Each row was made from one small tree. The marks that hang from a mark follow it in brackets, in the order of their numbers. Every link used is in the known rows. Write each row's tree.
Known rows:
Q_47[Q_141]: [ 3  0 -2  5  2 -1 -2 -7 -1  2 -2 -2  6  4 -8  1  1 -3  8  1 -5 -4  5 -4
  1 -4  7 -7  6 -2 -7  1  2  1 -1  0  6  1 -1 -1 -1  0 -2  1 -6 -2  2 -1
 -1 -3  0  0 -5 -7 -1  4  5]
Q_454[Q_596[Q_141[Q_47 Q_985]]]: [ 10  -4   4 -21  -2   8 -22   0  14   2  -2  -1   2   4 -12   0  -3   5
  -2  -6 -12 -11  16  -8   1  -6  -6   2   2   1  11 -28  -3  35  -5  -9
  25   3  -7   7  17  18  -2  11  -1  -7  -2  -7  -2  -2  36 -10  -4  -3
  -3   7  43]
Q_47[Q_109[Q_826]]: [ 11  -7   2   8  -3  -6  -1   9   0  -5  -3   8 -15  -7  38   7   6  -8
  18  -8  -7   3  -5   5   5   9   7   9   1   1  -2 -22   0 -19  14  -4
 -10 -20  -7   2 -15  -1   2   2  -2   0  -3   8  -4   1   0   2  10   4
  -1  -4  -1]
Q_47[Q_109 Q_141]: [  9  -1   1   6   2  -2  -2  -1  -1   0  -5   2  -4  -2   7   5   3  -7
   6   1 -10   0   3  -2   8  -1  12   1   4  -3  -5  -4   1 -12   4  -2
  -6 -11  -5   0  -9  -2  -1   2  -8  -3   3   6   8  -6  -3   5   3  -6
   1   1   9]
Q_454[Q_596[Q_141]]: [  8   1   2 -13  -1  11 -17  -2   5  -1  -1   2  -2   6   0  -6  -2   1
   5   0  -6  -2   0  -5   7  -2 -11  -3  -4   9   9 -26  -6  26   5  -3
  17   1  -2   4   5   6  -1   4   0  -4  -5   2  -2  -1  19  -4  -9  -3
   0   7  17]
Q_985[Q_304 Q_454[Q_596[Q_141[Q_47]]]]: [ 12  -4   0 -24   1  10 -26   4  10   0  -3   3 -13   1 -26  -3   4  17
  -5   2  -8 -13 -14  -1  -3   6 -12  -9  -7   7   4  -5 -13  53  11 -14
  31 -13  -5  14   5  32   1   0   4  -7  -5  -2   9  -1   9  -8  -8  -8
  -3   0  14]
Q_109[Q_47 Q_985]: [ -4  -3  -2   0   0   4  -4  -9  -5  -5   2   7   6   2   2 -10  -5  -6
   4   0  -2   5  -1   6   5  -3  -2  -1  -8  -4   2  27   1 -11   8   2
 -17   2   2   2  -4 -10   2 -10 -13  -3   0   9 -10  -3  -6   4   2   4
   1  -3   6]
Q_141[Q_47[Q_109] Q_985[Q_304]]: [ 10  -4   4  -9   2  -2 -11   8  10  -1  -3   3  -9  -5 -15  12  -7   5
 -10  -4 -12 -15   7   0   9  -2  10  10   2  -7   6 -19  -2  15   0 -12
  -4 -28 -13  14  -6   7  -1   5  -7  -6   4  -2   7  -3   2  -5  14  -1
  -5  -6  33]
Q_985[Q_304 Q_454[Q_596]]: [  6   0   0 -17   7   9 -19   4   2  -4   0   3  -3   2 -20  -6  -5  13
   3   2  -2 -11 -12  14  14   9 -13  -7  -7   1   2  19 -14  32  11 -10
  12 -29   0  12  -3  16  -2 -12  -2  -4  -7  -1  -8   0   1  -2 -11  -7
   0  -1   2]
Q_454[Q_596[Q_141[Q_47 Q_985[Q_304]]]]: [ 11  -3   1 -23   2   9 -28   3  15   1  -2  -2  -1   5 -33   2  -9  11
  -3  -5 -12 -22  11  -8   9  -5  -9  -2   2   1  12 -38  -7  53  -3 -15
  26 -13 -10  16  10  17  -3   8  -2  -9  -1  -6  -4  -2  24 -11  -2  -4
  -6   2  49]
Q_109[Q_47[Q_141] Q_826]: [ -4  -9  -4  15   2  -5  -7  -3  -2  -1   0   0   7   0  19   3   0  -7
  35  -8 -10   6   8   5   6   3   7  -4   7  -5 -12  -1   0 -14   8   2
  -5  -3  -1   1  -4  -1   4   1 -16   1  -1  12  -8  -1   0   1  -6   1
   1   5  -1]
Q_454[Q_596[Q_141[Q_985]]]: [  4  -1   5 -17   1   8 -20   1   8  -3   0  -3   3   7 -11  -4  -9   2
   5  -8 -14  -8  19  -5   8  -4  -9   0   4   4   8 -28  -4  30  -1  -8
  15  -3  -2   5  13   3  -3   3  -3  -4  -5   0 -16  -2  37  -7 -10  -3
   1   8  39]
Q_596[Q_141]: [  1   1   0  -5  -4   1  -7   1   3  -1  -2  -4  -8   3  -5  -1   1  -1
   5   0  -7  -1   0  -9 -11   0  -3  -3   2  10   2 -22  -1  16   1  -3
   9  10  -2  -1   3   0   2   6   5  -1  -2   5   3  -1   9  -3  -2  -2
   1   3  10]
Q_47[Q_109[Q_826] Q_141[Q_985]]: [ 10 -10   4  10   1  -8 -10   5   4  -4  -5   0  -3  -3  19  10   1 -10
  26 -15 -18  -8  18   1   6   4  17   7  13  -8  -7 -23   3 -21   5  -4
  -3 -22  -9   1  -6  -6  -1   3 -10  -2   0   7 -19  -3  21   0   2  -2
  -1   2  27]
Q_596[Q_454]: [ -2  -2  -3   1  -1  -2  -4   1   3   4   1   4   4   4  12   3  -2   1
   9  -1  -5  -1   4   1  13   8  -4   1  -3  -4  -1  12   1 -11   3  -7
 -10   0   2   4   5  -3  -2   8   0  -4   3   0  -4   1   1   3   4   4
   1   3   2]
Q_304[Q_985[Q_454[Q_596]]]: [ -1   1   2 -23   0   4 -11   4   1  -3   1  -1   3  -1  -1  -8   0  12
  14   0   1  -8  -7  19  -3   8 -13  -6  -5   7   7  30  -7  25  10 -13
  16 -17   2  -1   0  20   0  -8   1   8  -6   0  -5   6   8  -1 -14 -11
  -3   2 -12]
Q_454[Q_596]: [  7   1   0  -8   2   8  -8  -3   1  -1   0   5   7   3   8  -4  -4   2
  -1   0   2   1   2   4  16  -2  -9  -1  -5  -1   7   0  -6  10   3  -3
   8 -10   1   5   3   7  -3   1  -5  -3  -3  -2  -3  -1  10  -2  -7  -2
   0   4  10]
Q_985[Q_304 Q_454]: [  1  -2   0  -8   4  -1 -11   6   0  -4  -2  -2  -9  -2 -26  -1   0  10
   3   2  -4 -10 -13   9  -2  10  -4  -7  -2   1  -5  17  -9  23   8  -9
   3 -19   1   8  -6   7   0 -12   2  -1  -4   0  -4   0  -8  -1  -5  -6
  -1  -6  -7]
Q_826[Q_109]: [ -1   1  -5   1  -6  -3   4   3   1   0   0   4   2  10  15  -2   3   0
   8  -6   8  -1   1   7   0  -1  -1  -3   3   5  -5   3   2  -2   7  -1
   4   8   1   0   0   2   3   4  -4   0  -4   4 -11   2  -2   0  -7   2
   1  -1   1]
Q_304[Q_985[Q_454[Q_596[Q_141]]]]: [  1   2   2 -26  -5   5 -18   5   4  -3  -1  -4  -7   2  -7  -9   3  12
  21   0  -7 -10  -7   8 -12   9 -16  -8  -4  16  10   7  -8  41  12 -17
  22  -7  -1  -2   3  20   1  -3   8   6  -8   5  -3   6  16  -3 -15 -13
  -3   4   0]
Q_141[Q_47[Q_109] Q_985[Q_454]]: [  8 -10   9 -12   0  -4 -10  10   7  -1  -4   1 -10 -12   0   7   2   3
   0  -5 -15  -1   4  10  -8   5  11  10   3  -8   1  21  -2   1   4  -8
   2 -17  -4   3   6  21  -1   0  -3  -5   0   2   6  -1  12  -2   6  -4
  -1  -5  21]
Q_141[Q_47[Q_109[Q_985]]]: [ 18  -3   0  -7  -3   4  -1  -3   1   0  -5  15 -10  -6   9  -2   5  -5
 -19   1   0  -7  -7  -4  -1  -2  11   7 -11  -4   7   9   4 -11  13  -3
  -5  -6 -10   4  -9   4   0   0  -4  -7   5   0  10  -3  -9   3  21   3
  -3  -8  15]
Q_109[Q_47 Q_826]: [ -6  -9  -2  10  -2  -4  -5   3  -1  -3   3   2   1  -2  26   2   1  -4
  27  -9  -6  12   2   9   4   6   1   3   1  -3  -4  -5  -2 -17   9   2
 -11  -6   1   3  -5  -2   6   0  -9   2  -4  13  -7   2   2   0  -1   6
   1   0  -4]
Q_985[Q_304 Q_454[Q_596[Q_141]]]: [  9  -2   0 -20   2  10 -27   5   6  -6  -3  -1 -11   4 -26  -7  -1  14
   7   1 -11 -11 -11   6   3   9 -16 -10  -6  10   4  -5 -13  49  12 -12
  20 -18  -2  12   1  17  -1  -8   3  -5  -8   3  -6  -1  11  -3 -15  -9
   0   1  13]

Write each row's tree:
[ -3  -2  -2  -9   1  -3 -23   7  11   1  -1  -7   0  10 -23   6 -12   7
  15  -6 -22 -19  15  -8  13   7  -7   0   4   2   2 -22  -3  27   1 -18
  -6  -9  -6  13   6 -10  -3   7   2  -7   2   1 -19  -1  21  -4   2   2
  -1   2  36]
Q_596[Q_141[Q_985[Q_304]] Q_454]
[ 11   0  -7 -15   0  12 -16   0  -1  -8  -2  15  -1  13 -10 -17  -3   9
  -2  -6   9 -25 -16  18  13   5 -13 -13 -10   5  -2  35  -9  20  24 -10
  12 -22   1  13  -6   9  -1 -18  -8  -6 -10   1 -30  -2  -5   1 -16  -3
   0  -6   8]
Q_826[Q_109[Q_985[Q_304 Q_454[Q_596]]]]
[ 19  -2  -2  -9   0   4  -7  -1   3  -2  -5  15 -14  -4  -9   1   0   0
 -21   2  -1 -20 -14  -4   6  -1   8   3 -11  -4   6  -3   0   5  12 -10
  -6 -24 -14  13 -18   3   0  -2  -5  -9   4  -2   8  -5 -19   1  23   2
  -6 -12  18]
Q_141[Q_47[Q_109[Q_985[Q_304]]]]
[ -5   0  -6   1  -6   2   1  -5  -5  -5   2  11   9  13  17 -12  -3  -5
  11  -6   5   3  -2  12   6  -4  -2  -4  -5   1  -3  30   3 -16  16   3
 -15  10   2   2  -6  -7   5  -6 -18  -3  -5  15 -21  -1 -10   3  -5   6
   3  -3   5]
Q_826[Q_109[Q_47 Q_985]]
[-10  -7   2  -2  10  -3 -23   2   2  -4   0 -11   8   1 -37   2 -11   7
  26  -5 -21  -8  13  15   6   4   4  -8   9  -9 -11  28  -8  18   1 -11
  -5 -21   2  10   3   4   1 -13 -18  -3  -3   9 -15  -6   4  -2 -16  -9
   1   1  21]
Q_109[Q_47[Q_141[Q_985[Q_304 Q_454]]]]
[  0 -11  -4   1   2   0 -17   3  -4 -11   0   9  -9  -2  -4  -7  -1   3
  23  -7  -8  -6 -16  17   1  14  -3  -5  -8  -3  -8  30  -8  -1  23  -7
 -11 -27   1  11 -14  -3   5 -19  -8  -2  -7  14 -24  -1 -12   1  -2   4
   0  -9  -7]
Q_109[Q_47 Q_826 Q_985[Q_304 Q_454]]
[-11  -2  -5   5   3  -4 -14   2   3  -2   2  -4  17  16 -16   2 -15   3
  24 -11 -10 -14  20  12  16  -5   4  -8  15  -4 -12   3  -2  12   1  -8
  -7  -9  -1  11  -1  -5   2  -1 -26  -3  -2  11 -25  -5   1  -2 -15  -3
  -1   1  31]
Q_826[Q_109[Q_47[Q_141[Q_985[Q_304]]]]]
[ 21 -13   1  -3  -5  -1  -8   3   1  -6  -8  16 -21 -13  24  -2  14  -2
   5  -6  -4  -8 -18   6 -13  11  11   5  -9  -4  -4  21   0 -21  28  -4
   6 -18  -7   3 -11  16   4  -7   0  -5  -3   4  -2   2  -4   3  13   3
  -3  -9  -1]
Q_141[Q_47[Q_109[Q_826 Q_985[Q_454]]]]
[ 13  -3   1 -11   2   3 -13   3  -2 -10  -5   9 -19  -5 -10  -6   0   2
  -6   2  -4 -16 -19   9   4  11   2  -1 -12   1   0  27  -6   5  21 -10
 -11 -33  -5  11 -18  -4  -1 -20  -2  -6  -3   7  -8  -5 -17   6   8  -2
   0 -12   3]
Q_47[Q_109[Q_985[Q_304 Q_454]]]
[  5  -7   3 -20   0  -1 -24   9  13  -1  -3 -10 -10  -2 -38   4   1  15
   1  -4 -18 -19   2  -3 -17   5  -2  -3   5   3  -1  -7  -6  46   2 -16
  22  -9  -6  11   9  21   1   0   7  -6  -3  -3  -3  -1  15 -10  -3  -6
  -4  -3  27]
Q_596[Q_141[Q_47 Q_985[Q_304 Q_454]]]
[-10  -5   3   5   5  -3 -11  -4   1  -1   2  -9  19   3 -11   2 -11  -4
  21  -6 -19   3  25   5   9  -6   9  -1  12 -10  -5  10   0  -3  -5  -1
  -9  -1   1   2   7  -5   0  -2 -21  -2   2   7 -11  -5  15   0 -10  -4
   1   6  26]
Q_109[Q_47[Q_141[Q_985]]]
[ -2   0 -10   5   1   2  -9  -9  -4  -3   0   8  12  17 -12  -8  -8  -3
  14  -4   2 -15   0   8  13  -5   2 -14   0  -1 -11  19   0   1  15  -5
  -9  -6  -3  10 -13 -10   4  -9 -25  -5  -2  12 -23  -7 -20   3  -9  -2
   0  -3  14]
Q_826[Q_109[Q_47[Q_141] Q_985[Q_304]]]
[  7  -2   3 -20  -1  10 -21   2   5  -3  -2  -1  -7   2  -6  -9   3   8
   7   0 -10   0  -6   3  -3   6 -12  -6  -4  10   3   5 -10  28  12  -5
  20  -2   3   3   9  17   0  -5   5  -3  -9   5  -4   0  21  -3 -15  -7
   2   6   7]
Q_985[Q_454[Q_596[Q_141]]]
[  8  -6   6  -7  -1  -3  -5   6   8   1  -3   2  -5  -8   4   9  -2  -1
  -4  -6 -12  -2  12   0   2  -3  12  12   4  -8   6  -8   2  -4  -2  -5
  -4 -13  -9   4   2  10  -1   8  -6  -5   4  -1   9  -2  13  -3  13   1
  -3  -2  32]
Q_141[Q_47[Q_109] Q_985]
[ -4  -1  -5  -1   4   5 -10  -6  -4  -6   2   6   3   5 -17  -8 -10   0
   3   1  -4  -8  -6   6  12  -1  -4  -4 -10  -3   2  16  -4   7   8  -5
 -19 -14  -3  12 -12 -14   2 -12 -13  -4   1  10 -12  -5 -19   2   5   4
  -1  -6  10]
Q_109[Q_47 Q_985[Q_304]]
[ 16  -1  -1   4   1   2  -4  -9  -4  -2  -7  10  -2   0   5  -4   2 -12
  -2   1  -4 -10   1  -2   6  -4  12  -2  -4  -3  -3   9   4 -18  11  -1
  -8 -10  -7   0 -12 -10  -1  -6 -10  -6   4   5  -5  -7  -6   8   8  -3
  -1  -3  14]
Q_47[Q_109[Q_985] Q_141]
[  9  -6   3 -22   6   7 -26   6  11  -1  -1   2   0  -1 -32   0  -5  18
  -3  -5  -8 -19   3  11   7   1  -6  -2   0  -8   4  12 -11  38   1 -13
  22 -28  -3  16  11  27  -4  -4  -5  -6  -4 -10  -6  -1  16  -9  -8  -6
  -5  -2  27]
Q_141[Q_47 Q_985[Q_304 Q_454[Q_596]]]
[ -3  -5  -2  -1   3   3 -11 -10  -7  -4  -2   3   8   0 -12 -13   1  -3
  13   1  -8   1  -3  11  -2   3   4 -11  -5  -6  -9  58  -3  -9  15   0
  -5   1   5   1  -1   1   2 -16 -18  -5  -1  11 -13  -5  -8   5  -9  -6
   2   0   0]
Q_109[Q_47[Q_141] Q_985[Q_454]]
[ 12  -5   9 -12   7   4 -21   3   3  -3  -5   0   5  -2  -2  -2  -5   0
  13  -6 -17  -6  16  14  16   2   6   0   5  -8  -2  21  -8   5   7  -9
   7 -29   0   4   3  11  -6  -7 -14  -5  -4   5 -14  -5  25   1 -13 -13
   1   5  28]
Q_47[Q_109 Q_141[Q_985[Q_454[Q_596]]]]
[ 14 -12   4  -1  -3  -8  -7  11  10  -1  -4   6 -12  -9  26  13   4  -3
  11 -14 -13  -6  10   1   0   2  15  14   6  -8   0 -24   3 -14   5  -6
   0 -18 -11   4  -3  10   2   9  -3  -3   0   1  -1   1  18  -4  14   6
  -3  -4  26]
Q_141[Q_47[Q_109[Q_826]] Q_985]
[ 11  -6  -7   4   0   1  -9  -1   0  -8  -3  11 -10   3  -5  -2   0  -1
   3  -7   0 -25 -13  -2   2   6  -1  -4  -5  -1  -4 -14  -2  -1  14  -5
  -1 -24  -8  11 -17 -11   1 -11   0  -2  -1  -1 -25  -1  -7   0   7   5
  -4  -8   2]
Q_109[Q_826 Q_985[Q_304]]
[  2  -3  -1   1   8  -2 -15  -2   5  -1  -3  -8   9   6 -36   5 -10   2
   5  -5 -10 -24  17  -3   9  -4   6  -6  12  -7  -7 -15  -1  21  -9 -10
   4 -18  -6  10  -1  -6  -3  -3  -9  -3   3  -4 -15  -6   9  -4  -6  -7
  -4   1  30]
Q_47[Q_141[Q_985[Q_304]]]
[ 20  -1   4 -17  -3   8 -15   2   8   2  -4   9 -13  -2  15   2   4   0
  -5   1  -8   2  -4  -7   7  -2  -2   6  -7   5  13 -27  -5  20   8  -6
  15  -6 -11   6   1  21   0  13  -2  -8  -1   5  19  -3  14  -3   8  -3
  -2   2  27]
Q_454[Q_596[Q_141[Q_47[Q_109]]]]
[ -4  -3  -5   2  -1   0  -8  -7  -6  -5  -2   8  10  10   3 -15   3  -3
  23  -5  -1  -2  -3  17  -3   1   2 -13   0  -1 -16  61   0 -13  22   0
  -1   8   7   0   0   3   4 -13 -21  -5  -6  15 -25  -4 -11   5 -19  -4
   3  -1  -1]
Q_826[Q_109[Q_47[Q_141] Q_985[Q_454]]]
[  7  -4   2 -14  11   7 -27   0   5  -4  -2  -4   8   6 -38  -3  -9  10
  12  -5 -14 -22  12  11  15   2  -3 -10   6  -7  -4  14 -12  33   2 -16
  18 -34   0  14   6  12  -6 -12 -10  -6  -4  -5 -23  -4  20  -4 -20 -14
  -2   3  28]
Q_47[Q_141[Q_985[Q_304 Q_454[Q_596]]]]
[ 15 -11   2   0  -3  -2  -7   5  -3 -10  -7  14 -19 -10  27  -5  10  -6
  13  -8  -7  -7 -15  10  -5  15   7   4  -8   0  -5  22  -3 -24  28  -3
  -7 -25  -2   0 -16  -1   3 -14   0  -3  -7  10 -17   0  -1   6   6   2
   1  -8  -9]
Q_47[Q_109[Q_826 Q_985[Q_454]]]
